Every row comes from one small tree of marks. The marks that hang from a mark follow it in brackets, in the order of their numbers. Every link used is in the known rows. Which tree was each row made from?
Known rows:
z_686{z_835}: [ -2, -12, -12,   5, -26, -21,   9, -12,   7, -11,  16,  -3,  22,  10, -19,
  16,  -4,  20,   7,   3,  24,   2,  -4,  11,  -7,  -7, -15, -13,  -6,  -2,
 -16,   3, -19,  -8,   5,  -9,  13]
z_534{z_835{z_207 z_760}}: [  7, -10,  -7,   6,  -9, -11,   9,  -4,  -3, -15,   4,   4,  12,  -7, -15,
  26,   3,  16,  11,  12,  29,   0, -10,  11,  -8,  -3, -20, -12, -14,  -3,
 -11,  -8,  -1,   0,   3,   2,  -6]
z_835{z_150{z_200} z_243 z_451 z_686 z_693}: [-19, -16,  -3,  12, -14,  -2,  -2,  -8,   2, -11,   8, -11,  12,   7,   9,
  23,  -2,  12,   6,  23,  17, -10, -12,  -1, -10,  -5, -15,  10,   8,  12,
  -6,  -9,   7,  10,   1,  14,   7]
z_835{z_150{z_200} z_207 z_243 z_686 z_760}: [  1, -18,  -7,  17, -19,  -7,   3,  -9,   5, -20, -12, -13,   9,  -4,  -2,
  24,  -5,  10,  16,  13,  21,  -9, -17,  13, -12,  -1, -11,  -3,  -4,  13,
 -14,  -8,  17,  13,   5,  19,   2]
z_207{z_835{z_243 z_287 z_693}}: [-16, -18,   8,  13, -10, -15,   5, -18, -17,  -5,  11, -11,  15,  12,  -5,
  30,   3,   8,   2,  16,  24,   5, -12,   9,  -9, -20, -19,   1,  10,   2,
 -19, -17, -13,  -3,  -3,   7,   4]
z_835{z_150 z_207 z_287 z_451 z_686}: [ -2, -25,  -6,   0,  -4,   2,   0, -17,  -6, -20,   1,  -7,   5, -12,   7,
  13,  -3,   6,  13,  16,  17,  -5, -12,   2,   1,  -7, -17,  -6,  -9,   6,
  -5,  -9,   4,   7,   0,  18,   4]
z_207{z_835{z_150 z_243 z_686}}: [-17, -15,  -6,  16, -11, -11,   6,  -6,  -2,  -8,  -5, -15,  17,  12,  -2,
  20, -12,  21,  16,  18,  25,   6, -17,  13, -14,  -9, -16,  -2,   6,   9,
 -19,  -5,  -8,   2, -12,  12,   6]
z_760{z_835{z_150}}: [ -1, -19, -14,  19, -15, -19,   7, -12,   3,  -9,   0,  -1,  21,  13, -10,
   4,  -8,  28,  25,  12,  41,  -6,  -7,   9,  -8,  -5, -15, -22, -10,  -5,
 -14,   0, -11,  -8,   6, -15,  17]
z_200{z_150}: [-10, -13,  -5,  11,  -9, -24,   6, -19,  -1,  -3,   9,  -2,  24,   9, -16,
  12,   2,  13,  11,  11,  28,  -2, -10,  16,  -6,  -1, -20, -21,  -9, -11,
  -7,  -5, -24, -17,  -1,  -9,   0]
z_243{z_835{z_451}}: [  1, -11,  -5,   4, -12, -14,   2,  -5,  -5, -19,   9,   7,  21,   7,  -9,
  14,   7,  24,  15,  21,  34,  -1,  -2,   5,   1,  -6, -19, -14, -10,  -4,
  -9,  -9, -14,  -6,   1,   1,  -3]
z_534{z_835{z_150 z_451}}: [ -5,  -6, -11,   8,  -9,  -7,   7,  -5,   4, -13,   5,   2,  15,  -4,  -4,
  18,  -4,  25,  14,  14,  31,   2,  -9,   3,  -4,  -1, -22,  -4,  -7,  -1,
 -12,   1,  -5,  -3,  -7,   5,   2]
z_760{z_835}: [  1, -23, -10,  13, -17, -23,   6, -12,  -2, -11,   7,   3,  23,  17, -15,
   6,  -1,  27,  20,  14,  38,  -4,  -3,  10,  -8, -10, -14, -26, -11,  -8,
 -11,  -5, -15, -10,   9, -21,  14]
z_760{z_835{z_150 z_287 z_451}}: [ -4, -25,  -5,  13, -13, -16,   8, -20,  -5, -13,   6,   4,  12,   5,  -2,
   6,  -1,  26,  22,  11,  35,  -4,  -5,   3,   0,  -9, -13, -17,  -7,  -3,
 -12,  -4,  -6,  -8,   5,  -8,  16]
z_243{z_835{z_150{z_200} z_693}}: [  3,  -4, -10,  21,  -8, -12,  -1,   0,   1, -14,   2,   0,  21,   7,  -3,
  20,   0,  16,  11,  21,  43, -13,  -8,   6,  -7,  -4, -21,  -5,  -6,  -3,
  -9,  -6,  -9,  -2,   7,   4,   1]
z_760{z_835{z_150 z_207 z_243 z_287}}: [ -3, -28,  -4,  17, -19, -15,   5, -23, -11, -14,   2,  -8,  19,   9,  -4,
  13,  -2,  19,  20,  12,  36,  -3,  -8,   7,  -3, -11, -14, -16,  -4,   1,
 -16, -13,  -3,  -4,   4,   3,  15]
z_207{z_835{z_686 z_760}}: [ -5, -16,  -4,  11,  -6, -16,  12,  -2,  -3,  -9,  -2,  -1,   7,   6, -10,
  20,  -4,  19,  15,  15,  22,   4, -15,  17, -15, -10, -14, -12,  -4,   3,
 -14,  -5,  -6,   2,  -1,  -2,  -2]
z_207{z_835{z_150 z_287}}: [ -5, -13,  -3,  17,  -6, -13,   7, -15,  -4,  -9,  -2,  -9,  14,   3,  -2,
  20,  -8,  15,  13,  10,  31,   5, -15,  11,  -6, -13, -19,  -4,   1,  -1,
 -21,  -1, -14,  -5,  -6,   6,   7]
z_287{z_835{z_686 z_760}}: [  6, -13, -10,   7,  -8, -16,   9,   0,   0, -12,   4,   8,   3,   3, -12,
  21,  -2,  28,  15,  14,  31,  -2,  -8,  15, -14,  -9, -16, -19,  -9,   3,
  -5, -12,  -3,  -1,  10,   3,  -3]
z_760{z_835{z_150{z_200} z_686}}: [  2, -23, -15,  23, -16, -17,   3,  -2,   6, -14,  -3,   1,  18,  15,  -4,
   5, -12,  29,  23,  18,  38, -10,  -6,   8, -11,  -7, -12, -19,  -9,   0,
  -8,   1,  -5,  -3,  10, -12,  14]
z_835{z_150 z_243 z_451 z_686}: [-20, -20,  -6,   4, -16,  -5,   5, -14,   3, -13,  -1, -11,  14,   5,   3,
  11,  -4,  23,  18,  17,  17,   0, -14,   6,  -7,  -4, -15,  -1,   5,  14,
 -14,  -6,   2,   4,  -8,  16,   8]
z_287{z_835{z_150 z_207 z_243 z_451 z_760}}: [  0,  -8,  -8,   6, -13,  -7,   6, -13,  -4, -15,   8,  -1,   4,  -9,  -4,
  27,   0,  21,  17,  12,  30,   2,  -9,   5,  -3,  -1, -17, -10,  -5,   4,
 -11, -15,   6,   3,  -4,  17,   1]
z_835{z_451}: [ -3, -14,  -5,  -1, -15, -14,   3, -18,   2, -14,  14,   1,  20,   3, -11,
  11,   6,  17,  11,  13,  23,   1,  -4,   4,   1,  -7, -18, -14,  -9,  -7,
 -11,  -3, -15,  -6,   1, -10,   5]
z_835{z_150}: [  0,  -9, -14,  14, -12, -14,   4, -17,  13, -10,  -4, -10,  23,   3,  -8,
   9,  -8,  18,  17,   8,  34,  -6, -14,  11,  -8,  -3, -21, -12,  -7,  -3,
 -18,   6, -14,  -5,   1,  -3,  12]

Which tree is each row?
[-11, -15,   4,  18, -11, -16,  14, -20,  -8,  -8,  -5, -10,   6,   0,  -2,
  26,  -3,  17,  16,   7,  27,   7, -19,  15,  -8, -12, -15,   0,   8,   7,
 -26,  -7,  -2,  -2,  -6,  15,   4] : z_207{z_835{z_150 z_243 z_287 z_760}}
[  9,  -9,  -8,   0, -10, -10,   5,  -8,  -5, -16,  15,   9,   4,  -9, -11,
  24,   4,  18,  13,  14,  29,   1,  -4,   6,  -2,  -4, -17, -19, -14,  -4,
  -5, -15,  -1,   1,   4,   3,  -3] : z_287{z_835{z_207 z_451 z_760}}
[-21, -23,   6,  -3, -11, -10,  12, -14,  -9,  -6,  12,   0,  -1,   3,  -5,
  25,  14,  13,   9,  17,   6,  -5, -13,   8, -13,  -6, -11,  -2,   5,  13,
  -6, -22,  11,  10,   6,   6,  -3] : z_835{z_243 z_451 z_686 z_693 z_760}
[ -9, -22,   2,   8, -14, -11,   6,  -7, -12, -15,   3,  -1,  12,   9,  -5,
  25,   2,  24,   7,  17,  25,   5,  -9,  12, -11, -17, -19,   0,   2,   9,
 -14, -15,  -4,  -4,   1,  17,  -2] : z_534{z_835{z_243 z_287 z_686}}
[ -7, -32,  11,   6, -16, -19,  14, -23, -12, -13,  -5,  -4,   0,   5,  -7,
  22,  10,  18,  12,   8,  15,   0, -14,  20, -13, -18, -11,  -6,   6,  16,
 -18, -19,   5,   0,  12,  15,  -1] : z_835{z_243 z_287 z_686 z_760}
[-12, -24,  -3,   2, -13,  -5,  -4, -12, -13,  -9,  12, -16,  20,  12,  -8,
  25,   5,   0,   0,  24,  14,  -8, -11,   7, -15, -10, -18,  -6,   0,   7,
  -4, -26,  -1,  11,   5,  10,   1] : z_835{z_207 z_243 z_686 z_693}
[  4, -24,  -8,   9,  -5,  -3,  -1, -16,  -4, -17,  -7, -12,  11,  -6,   1,
  14,  -7,   5,  13,  13,  24,  -8, -15,  10,  -7, -10, -19,  -9,  -9,   6,
  -9,  -8,  -1,   5,   6,  17,   5] : z_835{z_150 z_207 z_287 z_686}
[  1, -19,  -1,   5,  -1,  -7,   9,  -3, -14, -11,   6,   5,  -1,  -7,  -7,
  31,   6,   9,   5,  17,  21,  -6, -13,  10, -13, -10, -19,  -5,  -8,   5,
  -4, -19,   7,   6,  10,  11, -10] : z_534{z_835{z_207 z_287 z_686 z_693 z_760}}
[ -5, -13,  -9,  12, -19,  -7,  -1, -23,   1, -14,  -2, -21,  28,   1,  -6,
  18,  -4,   8,  13,  11,  28,  -1, -14,   8,  -4,  -2, -19,  -7,  -4,   3,
 -20,  -8,  -5,   2,  -6,  13,  11] : z_835{z_150 z_207 z_243}
[-17, -16,   8,  -1, -15, -14,  13, -24,  -8,  -5,  17,  -2,   5,   0,  -9,
  27,  18,  10,   7,  12,  13,  -3, -11,   5,  -6,  -5, -13,  -2,   4,   5,
 -13, -19,   5,   4,   5,   0,   0] : z_835{z_243 z_451 z_693 z_760}
[  3,  -6, -14,  12,  -8,  -6,   3,  -4,   2, -15,   1,  -4,  20,  -5,  -7,
  21,  -8,  16,  13,  14,  35,  -1, -11,   7,  -7,  -1, -24,  -8, -12,  -3,
 -12,  -3,  -5,  -1,  -4,   8,   1] : z_534{z_835{z_150 z_207}}
[-14, -10,  -1,  15, -11, -14,  14, -24,   1,   0,  -2, -13,   8,   0,  -6,
  26,   4,  12,  13,   6,  24,  -9, -20,  12, -15,  -1, -17,   0,   6,   9,
 -19, -11,   5,   5,   5,   8,   6] : z_835{z_150 z_243 z_693 z_760}
[  1, -12,  -3,   1, -16, -10,   5, -12,  -9, -16,  15,   3,   6,  -4, -10,
  29,   7,  20,  12,  14,  27,   5,  -5,   6,  -2,  -6, -16, -14,  -7,   1,
  -9, -20,   2,   1,   0,  11,  -3] : z_287{z_835{z_207 z_243 z_451 z_760}}
[  4, -16,  -6,  -1,  -7,  -8,   5,   2,  -9, -22,   3,   9,   8,  -3,  -8,
  17,   8,  18,  18,  23,  26,  -4,  -7,   8,  -3,  -2, -14, -16, -15,   3,
  -3, -16,   3,   5,   5,   8, -11] : z_243{z_835{z_207 z_451 z_686 z_760}}
[-11, -31,   7,   3, -11,  -5,  -3, -21, -23, -11,  11, -15,  12,   8,  -2,
  28,  10,  -4,  -3,  21,  13,  -7, -11,   7, -11, -19, -18,  -1,   4,  10,
  -6, -32,   0,   8,   9,  19,   0] : z_835{z_207 z_243 z_287 z_686 z_693}
[ -4, -21,  -4,  -7,  -2,  -3,   6,  -7,  -9, -11,  14,   3,  -2, -10,  -7,
  23,  11,  -1,   7,  19,   7, -11, -12,   4,  -9,  -1, -13, -12, -12,   3,
   4, -20,  12,  15,  10,   0,  -7] : z_835{z_207 z_451 z_686 z_693 z_760}
[  5, -12,  -5,   7, -16, -14,   5, -11,  -8, -14,   9,   0,  10,   0, -13,
  29,   3,  19,  11,  13,  32,   3,  -7,  11,  -8,  -8, -17, -16,  -7,   1,
 -12, -20,  -1,   0,   4,  11,  -1] : z_287{z_835{z_207 z_243 z_760}}
[-11, -22,   2,   4,   4,  -5,  15, -17,  -5,  -6,   2,   2, -14, -13,   6,
  20,   5,  10,  13,  11,  14, -13, -19,   6, -10,  -6, -14,   1,   1,  12,
  -4, -11,  14,  10,  11,  12,   0] : z_835{z_150 z_287 z_451 z_686 z_693 z_760}
[  0, -15,  -4,   2,  -8, -13,   9,   1,  -6, -18,   2,  12,   6,   2,  -8,
  14,   8,  26,  19,  21,  28,  -4,  -7,  11,  -6,  -4, -14, -15,  -9,   4,
  -6, -11,  -1,   0,   6,   5,  -9] : z_243{z_835{z_451 z_686 z_760}}
[-11, -10,  -2,  10, -13, -12,   5,  -8,  -8,  -7,  12,  -4,  20,  10, -10,
  29,   4,  18,   3,  18,  29,   0,  -8,   7, -12, -10, -23,   0,   1,   1,
 -13, -15,  -8,  -3,   0,   6,   0] : z_534{z_835{z_243 z_693}}
[  1,  -5, -10,  14,  -8, -13,  14,  -5,   6, -10,  -5,   3,   9,  -6,  -9,
  21,  -4,  25,  18,   8,  34,  -1, -15,  13, -11,   0, -20,  -7,  -8,   1,
 -16,   1,   0,  -2,   1,   4,   0] : z_534{z_835{z_150 z_760}}
[  0, -12, -12,   8,  -5, -11,   1,   1,  -5,  -7,  13,   3,  10,  10,  -8,
  23,  -3,  21,   6,  22,  32,  -6,  -6,   8, -16, -12, -20, -14,  -5,   1,
   0, -17, -10,   0,   9,   2,   0] : z_287{z_835{z_686 z_693}}
[-17, -18,  12,   7,  -8, -14,  13, -20, -19,  -6,  13,  -3,   1,   1,  -3,
  33,  10,   9,   6,  14,  17,   6, -13,   6,  -5, -15, -14,   2,   9,   5,
 -17, -18,  -1,   2,  -3,   9,  -1] : z_207{z_835{z_243 z_287 z_451 z_693 z_760}}
[ -3, -15,  -2,  17, -29, -19,  14, -20,   5, -15,   5,  -6,   8,   1,  -9,
  27,  -2,  19,   9,  -4,  24,   0, -10,  12,  -6,  -7, -10,   2,   5,  10,
 -24,   1,   0,  -3,   8,  10,  13] : z_686{z_835{z_150{z_200} z_243 z_287 z_760}}
[ -1, -15, -13,   9,   2,  -3,   8,  -7,   2,  -6,  -4,  -8,   2, -10,  -4,
  21,  -3,   1,  14,  13,  19, -18, -22,  11, -18,   3, -16, -10, -10,   7,
  -2, -11,  13,  16,  10,   7,   0] : z_835{z_150 z_207 z_686 z_693 z_760}
[  1,  -7,  -6,   3,  -5, -13,   8,  -7,  -5,  -8,  19,  10,   0,  -3, -10,
  27,   7,  20,   9,  15,  29,  -4,  -6,   5,  -7,  -6, -18, -14,  -7,  -2,
  -3, -16,  -3,  -1,   8,  -1,  -3] : z_287{z_835{z_451 z_693 z_760}}
[-11, -14,  -9,   4, -12,   1,   3,  -2,  -5, -17,   3,  -5,  13,  -3,   1,
  22,  -5,  20,  13,  21,  22,   3, -11,   3,  -6,  -1, -19,   0,  -4,   9,
  -9, -11,   5,   6, -11,  21,  -1] : z_534{z_835{z_150 z_207 z_243 z_451 z_686}}
[ -6, -14,  -4,   8, -10, -14,   8,  -4,  -8,  -6,   9,   2,   2,   8,  -9,
  29,   3,  23,   9,  18,  27,  -4, -10,  12, -18, -11, -16, -10,   2,   9,
  -5, -23,   1,   3,   9,  11,  -3] : z_287{z_835{z_243 z_686 z_693 z_760}}
[ -5,  -9,  -5,  10, -13, -15,   1, -10,  -8,  -6,  17,  -3,  16,  12, -10,
  29,   2,  20,   4,  18,  34,  -1,  -5,   7, -12, -13, -21,  -9,   1,   0,
  -9, -21, -12,  -4,   4,   6,   3] : z_287{z_835{z_243 z_693}}
[ -4, -11, -14,  12,  -7,  -8,   7,   3,   5, -12,  -5,  -1,  14,   3,  -4,
  17, -11,  27,  15,  16,  31,  -2, -13,  11, -14,  -4, -21,  -5,  -7,   5,
 -10,   0,  -4,  -1,  -2,   8,   1] : z_534{z_835{z_150 z_686}}
[ -6, -19,   7,  15, -16, -17,  16, -33,  -3, -10, -10, -10,   4,  -5,  -3,
  22,   4,  17,  17,  -1,  27,  -1, -19,  16,  -7, -10, -15,  -1,   7,  11,
 -28,  -8,   5,  -2,   5,  17,   7] : z_835{z_150 z_243 z_287 z_760}
[ -2, -30,  -9,  18, -11, -17,   8, -12,  -4, -11,  -3,   1,  11,  12,  -3,
   5,  -8,  28,  23,  14,  35,  -7,  -9,  10, -10, -12, -13, -19,  -6,   3,
 -10,  -5,  -6,  -5,  10,  -5,  14] : z_760{z_835{z_150 z_287 z_686}}
[  4, -15,  -6,   8,  -8, -17,   9,   2,  -4, -16,  -4,   8,  11,   6, -11,
  15,   4,  26,  19,  19,  32,  -5,  -9,  17, -11,  -6, -16, -17, -10,   4,
  -8, -11,  -4,  -1,   9,   4,  -7] : z_243{z_835{z_686 z_760}}
[ -1, -17, -12,  25, -13, -18,   3,  -8,   3,  -8,   6,  -1,  20,  14,  -6,
  12,  -6,  20,  17,  16,  41, -13,  -6,   4, -10,  -6, -14, -15,  -7,  -6,
  -8,  -3,  -8,  -3,  12, -17,  16] : z_760{z_835{z_150{z_200} z_693}}
[-13, -24,  11,  -4, -13,  -4,  -2, -32, -24, -13,  25, -11,  12,  -2,  -1,
  30,  19,  -7,  -4,  17,  13,  -2,  -5,  -3,   4, -15, -18,   1,   3,   2,
  -9, -30,  -1,   4,   3,  14,   2] : z_835{z_207 z_243 z_287 z_451 z_693}
[  8, -22,  -8,   1,  -9, -12,   7,  -7,  -1, -16,  -2,  -1,   8,  -5, -14,
  17,   3,   8,  14,  12,  17,  -7, -14,  16, -12,  -4, -14, -20, -16,   3,
  -6, -11,   4,   8,  11,  -1,  -4] : z_835{z_207 z_686 z_760}
[ -9, -18,  -5,  -1, -15,  -3,   2,  -2, -10, -19,  10,  -1,  15,   2,  -5,
  24,   2,  18,   8,  23,  19,   5,  -6,   4,  -6,  -6, -19,  -4,  -5,   6,
  -7, -16,   2,   4,  -7,  15,  -5] : z_534{z_835{z_207 z_243 z_451 z_686}}
[ -1, -10,  -7,   7, -13,  -9,  -3, -10, -12, -10,  19,  -5,  17,   7, -10,
  31,   3,  12,   3,  20,  32,  -2,  -4,   5,  -9, -11, -21, -11,  -3,  -1,
  -6, -25,  -8,   1,   3,  10,   2] : z_287{z_835{z_207 z_243 z_693}}
[  3, -15,   4,   2,  -3,  -9,   6, -11, -19, -17,  13,   9,   4,  -8,  -5,
  26,  17,   7,   9,  19,  28,  -8,  -6,   4,   1,  -7, -18, -10,  -9,  -2,
  -5, -23,   2,   3,  10,  10, -10] : z_243{z_835{z_207 z_287 z_451 z_693 z_760}}
[ 10, -12,  -4,  13,  -6, -11,   7, -11,  -8, -19,  -6,   2,   9,  -9,  -5,
  20,   4,  14,  18,  12,  38,  -7, -12,  12,  -2,  -5, -18, -12, -11,   1,
 -14, -12,   0,   0,   7,  15,  -4] : z_243{z_835{z_150 z_207 z_287 z_760}}
[ -3, -15,  -6,   3, -30, -18,  12, -16,   0, -14,  14,  -7,  16,   3, -20,
  26,   2,  13,   8,   1,  18,   4,  -7,  12,  -7,  -3, -11, -11,  -5,   5,
 -19,  -7,  -4,   0,   4,   2,   8] : z_686{z_835{z_207 z_243 z_760}}
[-14, -30,   5,   9, -17, -18,   7, -23, -18,  -9,  19,   2,  12,  15,  -5,
  17,  10,  19,  12,  17,  28,  -3,  -2,   1,  -3, -15, -13, -11,   3,   0,
 -10, -20,  -6,  -5,   8,  -7,  12] : z_760{z_835{z_243 z_287 z_451 z_693}}
[  7, -22,   6,  -5, -10, -10,   8, -28, -12, -20,  11,   4,   0, -18,  -8,
  22,  16,   2,  10,   6,  16,  -1,  -8,   6,   7,  -9, -14, -13, -13,  -3,
 -11, -15,   4,   2,   9,   3,  -3] : z_835{z_207 z_287 z_451 z_760}
[ -2, -19,   4,  11, -22,  -3,  -5, -28,  -7, -25,   7, -14,  15,  -8,   8,
  26,   4,   3,   6,  13,  23,  -1,  -7,  -3,   9,  -9, -16,   6,   1,   4,
 -17, -11,   5,   3,  -2,  22,   8] : z_835{z_150{z_200} z_207 z_243 z_287 z_451}
